Known rows, with every step that occurs
fizike/dapi/pizato/reret: [ 0.50  0.02  0.16  0.30 -0.08 -0.21 -0.06 -0.05 -0.03 -0.14 -0.21  0.21
  0.28  0.44 -0.33 -0.04  0.11  0.48  0.11 -0.45 -0.19 -0.06  0.39  0.01
  0.12 -0.18 -0.28  0.05  0.11]
nizon/fizike/dapi/boku: [ 0.21 -0.11  0.10  0.02  0.02 -0.22 -0.27 -0.17  0.22 -0.27 -0.20 -0.02
  0.28 -0.17 -0.07 -0.10  0.14 -0.02  0.08 -0.21  0.44  0.09 -0.07  0.02
  0.30  0.04 -0.08  0.41  0.01]
boku/dapi/sirir/reret/rizeg/pizato: [ 0.18  0.07 -0.14  0.08  0.05 -0.15  0.28 -0.16 -0.29  0.03  0.02  0.33
  0.14 -0.08 -0.07 -0.10 -0.10  0.38  0.34 -0.28  0.06 -0.08 -0.29  0.13
 -0.04 -0.04 -0.53 -0.45 -0.31]
dapi/pizato/rizeg: [ 0.39 -0.04 -0.01 -0.20 -0.08  0.06 -0.13 -0.09 -0.13  0.12 -0.18  0.27
 -0.07  0.24 -0.06 -0.05  0.11  0.31  0.05 -0.43  0.16 -0.24  0.30 -0.05
  0.22 -0.07 -0.15 -0.20  0.17]
boku/dapi: [-0.16 -0.29  0.01  0.20  0.03 -0.30  0.16  0.23  0.05 -0.14  0.05  0.15
 -0.16 -0.02  0.02 -0.01  0.17  0.08  0.09 -0.18  0.03  0.07 -0.12  0.02
  0.02  0.13 -0.12  0.02 -0.35]
boku/dapi/sirir/reret/rizeg: [ 0.11  0.17 -0.18 -0.12 -0.02 -0.12  0.39  0.07 -0.18 -0.01 -0.06  0.27
  0.20 -0.06  0.17 -0.10  0.08  0.24  0.13 -0.20 -0.05 -0.13 -0.29  0.09
  0.07 -0.15 -0.53 -0.22 -0.27]
sirir/reret: [ 0.02  0.04 -0.08  0.07 -0.12 -0.33  0.21 -0.08 -0.06 -0.10 -0.19  0.05
  0.05  0.07  0.15  0.09  0.09  0.27 -0.06 -0.15 -0.14 -0.16  0.05  0.05
 -0.02  0.01 -0.33  0.02 -0.33]
sirir/dapi/fizike/nizon: [-0.19 -0.35 -0.15 -0.09 -0.07 -0.13 -0.06 -0.38 -0.17 -0.24  0.12  0.26
 -0.10 -0.10 -0.13  0.05  0.30  0.12 -0.01 -0.07  0.23 -0.16 -0.21  0.00
 -0.21  0.06 -0.35  0.03 -0.02]
nizon/fizike: [-0.08 -0.11  0.01 -0.09 -0.11 -0.21  0.00 -0.21  0.17 -0.03 -0.05 -0.11
  0.03  0.00  0.17  0.00 -0.03  0.12  0.11 -0.43  0.25  0.15  0.06 -0.08
 -0.13  0.00 -0.11  0.13 -0.42]
nizon/fizike/dapi: [ 0.07 -0.08  0.14  0.12 -0.13 -0.18 -0.11 -0.25  0.20 -0.22 -0.14 -0.08
  0.11 -0.02  0.04  0.01  0.10  0.09  0.12 -0.48  0.26  0.21  0.08 -0.08
  0.02  0.04 -0.06  0.35 -0.42]
nizon/fizike/dapi/pizato/rizeg/reret: [ 0.42  0.05 -0.07 -0.03  0.13 -0.11 -0.12 -0.40 -0.03  0.00 -0.31  0.09
 -0.01  0.13 -0.10 -0.01 -0.15  0.28  0.13 -0.52  0.22 -0.13  0.30 -0.03
  0.05 -0.06 -0.24 -0.04 -0.32]
sirir/reret/rizeg/pizato: [ 0.14  0.02 -0.06  0.04 -0.07 -0.11  0.20 -0.40 -0.20 -0.01 -0.07  0.13
  0.11 -0.04 -0.07 -0.02 -0.15  0.32  0.23 -0.22  0.13 -0.04  0.06  0.17
 -0.07  0.05 -0.46 -0.34 -0.44]
rizeg/pizato: [ 0.17 -0.27  0.09  0.22 -0.03 -0.12 -0.10 -0.26 -0.16 -0.10 -0.03  0.09
 -0.01 -0.02 -0.37  0.00 -0.06  0.30  0.21 -0.31  0.21 -0.05  0.08  0.03
 -0.03  0.18 -0.11 -0.11 -0.13]
pizato/dapi: [ 0.02 -0.11 -0.06  0.01 -0.01 -0.14  0.08 -0.01  0.12 -0.21  0.02  0.29
  0.00  0.15 -0.19  0.11  0.31  0.06 -0.16 -0.41  0.33 -0.09  0.04 -0.08
  0.05  0.07 -0.11  0.12 -0.47]
dapi/sirir/reret/rizeg/pizato: [ 0.36  0.12 -0.09 -0.02 -0.05  0.00  0.16 -0.33 -0.34  0.01 -0.06  0.24
  0.28 -0.05 -0.14 -0.09 -0.15  0.44  0.25 -0.31  0.10 -0.19 -0.10  0.13
  0.02 -0.05 -0.49 -0.36 -0.13]
reret/sirir/dapi/pizato/rizeg: [ 0.20  0.22 -0.07 -0.33 -0.08  0.03 -0.04 -0.07 -0.06  0.02 -0.23  0.36
 -0.08  0.24 -0.08 -0.01  0.17  0.23  0.16 -0.38  0.44 -0.14  0.12 -0.05
  0.29 -0.15 -0.28 -0.43 -0.11]
boku/dapi/fizike: [-0.28 -0.34 -0.12  0.12  0.12 -0.28  0.06  0.00 -0.07 -0.03  0.15  0.32
 -0.17 -0.11  0.01 -0.02  0.45  0.25  0.01 -0.16  0.05  0.20 -0.20  0.12
 -0.09 -0.06 -0.24  0.13 -0.28]
rizeg/pizato/reret/sirir: [ 0.16  0.22  0.12  0.32 -0.12 -0.07  0.28 -0.15 -0.07  0.02 -0.16  0.06
  0.20  0.25 -0.56 -0.12 -0.25  0.42  0.22 -0.25  0.34 -0.08  0.16 -0.01
  0.20 -0.07 -0.46 -0.30 -0.39]
nizon/fizike/dapi/pizato/rizeg: [ 0.39  0.05  0.07 -0.16 -0.08  0.01 -0.21 -0.28  0.05  0.09 -0.22  0.21
  0.00  0.23  0.07 -0.04  0.08  0.26  0.14 -0.60  0.26 -0.02  0.24 -0.13
  0.16 -0.10 -0.14 -0.06 -0.05]
nizon/fizike/dapi/pizato: [ 0.44  0.08  0.19 -0.04 -0.14 -0.10 -0.30 -0.21  0.02 -0.17 -0.15  0.08
  0.25  0.17 -0.05  0.06  0.21  0.32  0.23 -0.67  0.11  0.12  0.09 -0.06
 -0.05 -0.13 -0.08  0.09 -0.06]
fizike/dapi: [ 0.22 -0.16  0.17  0.23 -0.12 -0.09 -0.17 -0.06  0.03 -0.32 -0.16  0.04
  0.11 -0.02 -0.23 -0.01  0.23  0.09  0.02 -0.34  0.17  0.01  0.17  0.00
  0.22  0.13 -0.05  0.35 -0.13]
pizato/reret: [ 0.08 -0.14  0.00  0.27 -0.07 -0.31  0.21 -0.03  0.05 -0.03 -0.15  0.06
  0.06  0.29 -0.16 -0.11 -0.08  0.32  0.00 -0.22 -0.09 -0.08  0.36  0.01
  0.09 -0.03 -0.29  0.08 -0.14]
pizato/rizeg/reret/dapi/boku: [ 0.15 -0.09 -0.18  0.03  0.31 -0.08 -0.08 -0.21 -0.04 -0.12 -0.21  0.18
  0.01 -0.08 -0.36 -0.18  0.09  0.00 -0.21 -0.15  0.57 -0.26  0.30  0.11
  0.37  0.02 -0.28  0.32  0.09]
pizato/reret/dapi: [-0.06 -0.02  0.00  0.30  0.03 -0.16  0.22 -0.06  0.07 -0.08 -0.04  0.18
  0.03  0.33 -0.29 -0.11  0.17  0.27 -0.15 -0.48  0.12  0.06  0.51  0.00
  0.04 -0.12 -0.33  0.32 -0.17]
pizato/rizeg/reret/sirir: [ 0.15  0.25 -0.07 -0.03  0.04  0.11  0.22 -0.14 -0.09 -0.01 -0.32 -0.02
  0.02  0.01 -0.38 -0.10 -0.22  0.13  0.03 -0.18  0.57 -0.33  0.15 -0.01
  0.32 -0.01 -0.38 -0.16 -0.52]
rizeg/reret/dapi: [ 0.02 -0.04 -0.06  0.19  0.16 -0.08  0.04 -0.18 -0.10 -0.25 -0.07  0.06
  0.01  0.01 -0.42  0.00  0.15  0.13 -0.13 -0.49  0.28 -0.04  0.34  0.08
 -0.07  0.02 -0.23  0.37 -0.35]
rizeg/reret: [ 0.17 -0.15 -0.08  0.14  0.12 -0.22  0.01 -0.16 -0.11 -0.20 -0.19 -0.08
  0.02 -0.07 -0.29  0.02 -0.10  0.16  0.01 -0.20  0.09 -0.23  0.18  0.10
 -0.04  0.12 -0.16  0.15 -0.37]
dapi/reret/rizeg: [ 0.18  0.05  0.01 -0.23 -0.13  0.01 -0.11 -0.19 -0.25 -0.03 -0.13  0.10
  0.31  0.03 -0.07 -0.04  0.22  0.27  0.20 -0.40  0.11 -0.13  0.26  0.17
  0.12 -0.04 -0.37 -0.01 -0.18]

Rows
[ 0.49  0.40  0.08  0.01  0.00  0.17 -0.01 -0.17 -0.16 -0.10 -0.40  0.10
  0.17  0.13 -0.51 -0.06 -0.06  0.26  0.11 -0.38  0.49 -0.31  0.15 -0.02
  0.39 -0.12 -0.35 -0.16 -0.30] : fizike/dapi/pizato/rizeg/reret/sirir
[ 0.22  0.30 -0.05 -0.01  0.10  0.03  0.26  0.04 -0.15  0.05 -0.25  0.17
 -0.05  0.14 -0.34 -0.07 -0.10  0.26  0.17 -0.28  0.41 -0.26 -0.04 -0.02
  0.24 -0.13 -0.42 -0.40 -0.47] : boku/dapi/pizato/rizeg/reret/sirir
[ 0.25 -0.07 -0.02 -0.15 -0.07 -0.26 -0.23 -0.02 -0.10 -0.23 -0.08  0.32
  0.03  0.18 -0.08  0.14  0.36  0.30  0.20 -0.46  0.03  0.02  0.08  0.06
 -0.07 -0.08 -0.11 -0.16  0.08] : sirir/dapi/pizato
[ 0.32  0.05 -0.01  0.32  0.07 -0.04  0.03 -0.15 -0.25  0.00  0.01  0.35
  0.24  0.25 -0.57 -0.18  0.04  0.53  0.07 -0.62  0.14 -0.11  0.22 -0.02
  0.04 -0.17 -0.36  0.07  0.24] : rizeg/pizato/reret/dapi/sirir
[ 0.16 -0.17 -0.19  0.03  0.15 -0.13  0.09 -0.26 -0.10  0.00 -0.26  0.03
 -0.18 -0.02 -0.18 -0.07 -0.21  0.14 -0.04 -0.18  0.25 -0.33  0.32  0.05
  0.15  0.13 -0.25  0.02 -0.37] : pizato/rizeg/reret
[ 0.46 -0.04 -0.13 -0.08  0.16 -0.06 -0.05 -0.25 -0.22  0.03 -0.28  0.15
 -0.06  0.14 -0.23 -0.03 -0.12  0.30  0.05 -0.36  0.12 -0.38  0.32  0.03
  0.10 -0.01 -0.24 -0.17 -0.10] : dapi/pizato/rizeg/reret
[ 0.39  0.11  0.12  0.20 -0.09 -0.29 -0.03 -0.19  0.10 -0.05 -0.21  0.13
  0.27  0.43 -0.12 -0.04  0.00  0.48  0.19 -0.58 -0.12  0.11  0.34 -0.05
  0.01 -0.22 -0.30  0.05 -0.11] : nizon/fizike/dapi/pizato/reret
[ 0.02 -0.21 -0.13 -0.10 -0.03  0.20  0.08 -0.60 -0.23 -0.10  0.26  0.42
  0.07 -0.06 -0.42 -0.02  0.13  0.18 -0.04 -0.23  0.51 -0.25 -0.18  0.02
 -0.19  0.03 -0.49 -0.21 -0.33] : reret/rizeg/pizato/dapi/fizike/nizon
[-0.02  0.02 -0.12 -0.30 -0.08 -0.18 -0.12 -0.24 -0.19 -0.14 -0.12  0.23
  0.17  0.03  0.04  0.07  0.31  0.23  0.25 -0.37  0.15  0.00  0.17  0.22
  0.06 -0.01 -0.37 -0.08 -0.31] : sirir/dapi/reret/rizeg
[-0.10  0.13 -0.07  0.14 -0.05 -0.18  0.20 -0.11 -0.04 -0.15 -0.07  0.16
  0.01  0.14  0.00  0.06  0.33  0.22 -0.19 -0.42  0.08 -0.01  0.21  0.04
 -0.07 -0.05 -0.36  0.25 -0.32] : sirir/reret/dapi
[-0.06 -0.26 -0.03  0.32  0.01  0.01  0.09 -0.60 -0.28 -0.04  0.20  0.30
  0.04  0.16 -0.56 -0.09  0.07  0.39 -0.08 -0.29  0.21 -0.16  0.16 -0.01
 -0.24 -0.06 -0.54  0.07  0.06] : rizeg/pizato/reret/dapi/fizike/nizon
[ 0.05  0.10 -0.16  0.01  0.04 -0.12  0.29 -0.37 -0.04 -0.08  0.01  0.40
  0.05  0.10 -0.17  0.10  0.05  0.20  0.01 -0.34  0.34 -0.07 -0.01  0.08
 -0.07  0.05 -0.44 -0.32 -0.80] : sirir/reret/rizeg/pizato/dapi
[ 0.42  0.39 -0.03 -0.14  0.03  0.16  0.09 -0.13 -0.20  0.03 -0.33  0.09
  0.12  0.15 -0.42 -0.07 -0.14  0.30  0.10 -0.32  0.48 -0.38  0.13 -0.02
  0.27 -0.14 -0.40 -0.33 -0.30] : dapi/pizato/rizeg/reret/sirir
[ 0.25  0.08  0.13 -0.07 -0.15  0.04 -0.22 -0.23 -0.21 -0.17 -0.19  0.11
  0.38  0.01 -0.16 -0.02  0.30  0.26  0.21 -0.44  0.11 -0.06  0.27  0.17
  0.21  0.01 -0.32  0.18 -0.19] : fizike/dapi/reret/rizeg
[ 0.16 -0.06  0.02  0.11  0.05 -0.23 -0.24 -0.30 -0.24 -0.09 -0.02  0.40
  0.14  0.24 -0.42  0.22  0.31  0.44  0.10 -0.59  0.13 -0.23  0.14  0.05
 -0.06  0.13 -0.28 -0.09 -0.38] : rizeg/pizato/dapi/reret
[ 0.06  0.13 -0.13 -0.17 -0.14 -0.09  0.33 -0.17 -0.05 -0.05 -0.16  0.06
  0.17 -0.03  0.18 -0.05  0.03  0.18  0.04 -0.14  0.04 -0.07  0.08  0.14
  0.05 -0.05 -0.47 -0.10 -0.44] : sirir/reret/rizeg
[ 0.27  0.28  0.01 -0.02 -0.06 -0.11  0.01 -0.09 -0.19 -0.10 -0.09  0.30
  0.17  0.32 -0.09  0.11  0.43  0.42 -0.07 -0.61 -0.06 -0.08  0.22  0.03
 -0.10 -0.24 -0.35  0.02  0.03] : sirir/reret/dapi/pizato
[ 0.30  0.25 -0.16 -0.24 -0.12  0.01  0.26 -0.09 -0.22 -0.03 -0.15  0.17
  0.36 -0.04  0.10 -0.12  0.04  0.29  0.08 -0.26  0.03 -0.23 -0.12  0.10
  0.12 -0.18 -0.51 -0.14 -0.10] : dapi/sirir/reret/rizeg
[ 0.07  0.10 -0.23 -0.18  0.20 -0.19  0.02 -0.12  0.05 -0.21 -0.35  0.18
  0.00 -0.13 -0.27 -0.11  0.00 -0.05  0.04  0.10  0.74 -0.26 -0.05  0.12
  0.49 -0.01 -0.36 -0.13 -0.20] : pizato/rizeg/reret/sirir/dapi/boku
[ 0.10 -0.10  0.02  0.03  0.10 -0.08 -0.15 -0.02  0.03 -0.25 -0.07  0.16
  0.19 -0.07 -0.32 -0.12  0.38  0.00 -0.17 -0.21  0.49 -0.06  0.11  0.08
  0.30 -0.03 -0.13  0.42  0.29] : reret/dapi/boku
[ 0.00 -0.32 -0.03 -0.04 -0.15  0.07 -0.05 -0.35 -0.22 -0.13  0.11  0.12
  0.06 -0.09 -0.24 -0.02  0.19  0.19 -0.09 -0.10  0.15 -0.31 -0.13 -0.03
 -0.14  0.03 -0.32  0.12  0.13] : dapi/fizike/nizon
[ 0.30 -0.19  0.12  0.13  0.00 -0.16 -0.31 -0.03  0.06 -0.38 -0.23  0.08
  0.28 -0.17 -0.28 -0.10  0.28  0.02 -0.01 -0.04  0.36 -0.11  0.01  0.08
  0.48  0.10 -0.05  0.42  0.30] : fizike/dapi/boku
[ 0.29  0.09 -0.18  0.01  0.20  0.12 -0.02 -0.15 -0.25 -0.01 -0.12  0.28
  0.08  0.03 -0.40 -0.16  0.06  0.28 -0.10 -0.56  0.35 -0.35  0.22 -0.03
  0.14 -0.11 -0.30  0.20  0.11] : pizato/rizeg/reret/dapi/sirir
[ 0.16 -0.22  0.02  0.43  0.00 -0.31  0.13 -0.27 -0.06  0.01 -0.09  0.13
  0.03  0.26 -0.37 -0.08 -0.25  0.48  0.18 -0.26 -0.03 -0.04  0.35  0.03
  0.01  0.08 -0.32 -0.14 -0.19] : rizeg/pizato/reret
[ 0.48 -0.03  0.09 -0.06 -0.09  0.08 -0.24 -0.14 -0.09 -0.01 -0.24  0.28
  0.01  0.23 -0.13 -0.05  0.20  0.28  0.06 -0.45  0.17 -0.16  0.30 -0.05
  0.33 -0.04 -0.11 -0.04  0.18] : fizike/dapi/pizato/rizeg
[-0.15  0.07 -0.24 -0.07  0.15 -0.23  0.01 -0.28 -0.14 -0.21 -0.08  0.25
  0.02 -0.14 -0.27  0.07  0.33  0.24  0.05 -0.17  0.43  0.07 -0.12  0.19
 -0.04 -0.16 -0.42  0.01 -0.57] : rizeg/reret/sirir/dapi/fizike
[-0.19  0.06 -0.32 -0.16  0.18 -0.14  0.06 -0.35 -0.11 -0.05 -0.14  0.34
 -0.18 -0.06 -0.15  0.01  0.23  0.22  0.01 -0.14  0.54  0.00 -0.02  0.15
  0.11 -0.15 -0.48 -0.09 -0.58] : pizato/rizeg/reret/sirir/dapi/fizike
[-0.06 -0.26 -0.12 -0.05 -0.05  0.03  0.05 -0.36 -0.11 -0.17  0.17  0.36
  0.04  0.01 -0.30  0.07  0.33  0.10 -0.25 -0.19  0.33 -0.35 -0.19 -0.08
 -0.15  0.03 -0.37  0.09 -0.18] : pizato/dapi/fizike/nizon
[-0.16 -0.13 -0.07  0.04  0.08 -0.01 -0.12 -0.25 -0.13 -0.08  0.13  0.32
  0.00 -0.03 -0.21 -0.03  0.61  0.27 -0.17 -0.45  0.30  0.17  0.20  0.11
 -0.08 -0.17 -0.25  0.43 -0.10] : reret/dapi/fizike
[ 0.41  0.11 -0.02 -0.10 -0.10 -0.01  0.18 -0.13 -0.08  0.05 -0.14  0.18
  0.32  0.33 -0.14 -0.18 -0.05  0.38  0.18 -0.38 -0.03 -0.05  0.38  0.11
  0.11 -0.27 -0.47 -0.23 -0.05] : dapi/pizato/reret/rizeg
[-0.13 -0.19 -0.18 -0.05  0.09 -0.13 -0.04 -0.21  0.00 -0.11  0.12  0.45
 -0.01  0.04 -0.18  0.10  0.56  0.21 -0.22 -0.34  0.32  0.03 -0.05  0.06
 -0.06 -0.10 -0.25  0.22 -0.42] : pizato/dapi/fizike
[ 0.00 -0.25 -0.13 -0.10  0.08 -0.40 -0.20 -0.01  0.10 -0.33 -0.14  0.20
  0.07 -0.13 -0.08 -0.01  0.30 -0.04  0.04  0.03  0.38 -0.03 -0.11  0.14
  0.27  0.07 -0.11  0.15  0.16] : sirir/dapi/boku
[-0.22 -0.42 -0.07  0.10 -0.02 -0.09  0.10 -0.16 -0.18 -0.11  0.20  0.22
 -0.12 -0.12 -0.14 -0.03  0.23  0.14 -0.02 -0.04  0.10 -0.20 -0.34 -0.02
 -0.19  0.06 -0.35  0.00 -0.06] : boku/dapi/fizike/nizon
[-0.23  0.05 -0.17  0.05  0.07 -0.18  0.09 -0.31 -0.14 -0.05  0.06  0.34
  0.00  0.03  0.01  0.06  0.58  0.35 -0.24 -0.34  0.08  0.09  0.11  0.14
 -0.17 -0.22 -0.45  0.35 -0.27] : sirir/reret/dapi/fizike
[ 0.55  0.02  0.23  0.09 -0.13 -0.03 -0.34 -0.03 -0.14 -0.26 -0.17  0.19
  0.26  0.18 -0.30  0.05  0.35  0.31  0.14 -0.52  0.01 -0.04  0.15  0.01
  0.15 -0.08 -0.05  0.12  0.19] : fizike/dapi/pizato
[ 0.16  0.35  0.12  0.02 -0.06  0.01 -0.07 -0.18 -0.24 -0.09 -0.10  0.31
  0.31  0.23 -0.59  0.16  0.26  0.42  0.15 -0.53  0.48 -0.23 -0.03  0.00
  0.14 -0.03 -0.42 -0.25 -0.53] : rizeg/pizato/dapi/reret/sirir
[ 0.21 -0.08  0.01  0.27  0.01 -0.40  0.22  0.18 -0.02  0.01 -0.06  0.29
  0.02  0.44 -0.15 -0.05  0.07  0.48  0.16 -0.34 -0.31  0.00  0.16  0.02
 -0.02 -0.18 -0.35 -0.20 -0.04] : boku/dapi/pizato/reret
